Each row comes from the steps of one walk. Every step used is in the known rows, and no mark comes twice. Write the walk behind each row, first mark first.
(in the rows, 128 means zero)
Known rows:
situsa, galod, gemu: [134 132  96  97  86  95 113 174 148 106 105 161 119 128  97 118 169 157
  90 114]
zasur, situsa, galod: [110 134 122 132 138 117  82 170 162 110 145 137 133 158 112 135 138 128
 123 128]
situsa, zasur, zozof, galod, gemu, vako: [ 52  72 125 118  89  92  77 157 177  83 128 126  89  98  99 138 249 169
 131 130]
zozof, galod, gemu, zasur, situsa, vako: [ 27  90 151 150  73 100  66 156 152 115 149 137 123 108 124 162 223 177
 150 117]
zozof, vako: [132 104 156  93  99 128 123 142 143 141 144 119 168 114 156 131 165 118
 136 156]
gemu, zasur, situsa, galod, zozof, vako: [ 77 110 151  80 150  82 108 114 159  93 137 117 103 179 107 157 195 136
 133 130]
gemu, zasur, situsa, vako: [ 66 100 152 164 135 103  67 174 170 115 142 123 122 155 120 156 176 138
 154 120]
galod, zozof, vako, gemu, zasur: [ 93  88 173  74 143 110 163 105 138 130 109 146 150 151 141 129 183 150
 116 143]
situsa, vako, zozof: [128 125 157 163 141 112 145 207 169 135 127 185 147 121 155 130 149 163
  87 134]
vako, situsa, galod: [143 173 133 104 108 147 119 159 132 140 115 171 153 117 101 147 101 172
  88 116]
zasur, zozof, galod: [ 94  85 160 116  92 152 101 174 154 116 153 123 155 108 150 146 177 136
 143 140]
vako, situsa: [142 146 160 108 110 157 113 153 127 160 116 155 161 115 124 137  95 158
 114 133]
galod, gemu, vako, situsa, zasur: [102 131 124 107 104  99  85 134 149 128  90 155  98 109  73 129 169 189
 102 123]
galod, zozof, vako: [119 101 157  53 128  97 129 125 153 132 133 139 140 134 143 126 164 130
 119 153]
galod, zozof, zasur, situsa, vako, gemu: [ 28 108 173 135 180  92 130 142 175 109 140 170 147 149 143 124 183 177
 126 115]
gemu, zasur, zozof, vako: [118  63 171 102 130 126 120 153 158 105 135  81 137 150 137 158 212 113
 165 142]
gemu, zasur, situsa, vako, zozof, galod: [ 45 113 189 196 118 129 115 170 161 126 154 154 135 123 165 174 194 174
 135 127]
situsa, galod: [133 147 111 112  97 123 113 171 153 118 121 153 139 131 113 131 146 136
  99 119]
zasur, zozof, galod, gemu, vako, situsa: [ 73  78 170  89 124 138  76 162 154 134 131 144 126  92 103 156 181 178
 131 162]
vako, situsa, galod, zozof: [130 164 136  63 135 115 129 140 142 124 104 189 127 139  87 139 103 183
  71 115]
galod, gemu: [136 107 119  98  85 106 110 169 143 126 105 145 128 127 121 111 161 142
 115 136]
galod, gemu, zasur, situsa, vako: [ 71  87 136 147 122  75  70 176 167 106 126 131 105 149 104 145 203 158
 142 117]

Which walk is each row?
[ 59 134 139 111  57 120  84 116 136 134 113 161 113  65  93 146 190 209
 110 124]
zozof, galod, gemu, vako, situsa, zasur
[119 147 157  67 112 101 135  95 133 129 114 156 131 113 110 137 150 189
  96 113]
galod, zozof, vako, situsa, zasur
[120 127 134  49 127  85 138 131 157 112 132 157 130 134 119 131 171 143
  94 136]
situsa, galod, zozof, vako
[145 121 163  82 156 140 126 159 144 122 146 133 165 119 108 159 147 162
 113 137]
zasur, zozof, vako, situsa, galod
[ 98 131 183 176 140 143 152 158 161 117 131 123 134 159 179 136 168 135
 147 131]
vako, zozof, zasur, situsa
[ 95 120 144 113  68 131 106 145 132 104 120 150 129  82  97 146 185 216
 111 101]
vako, situsa, zasur, zozof, galod, gemu
[121  64 135 105 113 104 111 182 158  90  95 105  98 163 101 136 210 138
 140 123]
galod, gemu, zasur, zozof
[130  79 177  78 127 128 127 141 131 120 109 106 134 133 104 160 193 170
 145 136]
galod, gemu, zasur, zozof, vako, situsa
[120  75 150 123 129 130 108 177 163  98 112  93 119 166 118 147 183 116
 151 126]
gemu, zasur, zozof
[112  93 167  67 158 107 158 118 142 141 128 167 169 134 152 108 156 151
 101 156]
galod, zozof, vako, gemu
[ 76 122 162 145 112 139 108 141 159 115 141 100 139 148 155 137 175 120
 171 123]
zozof, zasur, situsa
[ 63 118 167 104 135 104 116 124 169 101 129 118 110 168 144 127 174 130
 154 120]
galod, zozof, zasur, situsa
[130 150 156 109  89 131 127 111 123 141 129 136 160  93 121 144 148 178
 115 115]
zozof, vako, situsa, zasur
[ 67  74 174 137 110 164 136 152 140 116 133 132 169 124 148 151 195 158
 142 130]
vako, gemu, zasur, zozof, galod
[ 61 162 158  68 142 116 129 116 167 112 103 161 100 132  91 155 167 177
 107 122]
gemu, vako, situsa, galod, zozof, zasur
[ 61 111 165 123 116 143  77 144 159 116 137 132 121  86 102 164 183 182
 130 130]
gemu, vako, situsa, zasur, zozof, galod
[ 55  92 151 129  62 123  79 134 134 116 132 115 120 130 132 150 205 152
 161 128]
zozof, galod, gemu, zasur, situsa
[112 131 171 147  81 158 156 163 142 144 135 166 157 100 183 139 153 158
 106 142]
vako, zozof, galod
[119 143 175 153 100 150 184 159 156 121 109 141 140 133 177 130 172 145
 125 121]
vako, zozof, zasur
[148 110 147  68 143 113 127 161 139 111 128 146 146 116  90 148 171 187
 104 138]
zasur, zozof, vako, situsa, galod, gemu
[ 72 116 139 112 179  98 124 130 155  99 111 165 119 194 101 131 159 162
 103 116]
vako, gemu, zasur, situsa, galod, zozof
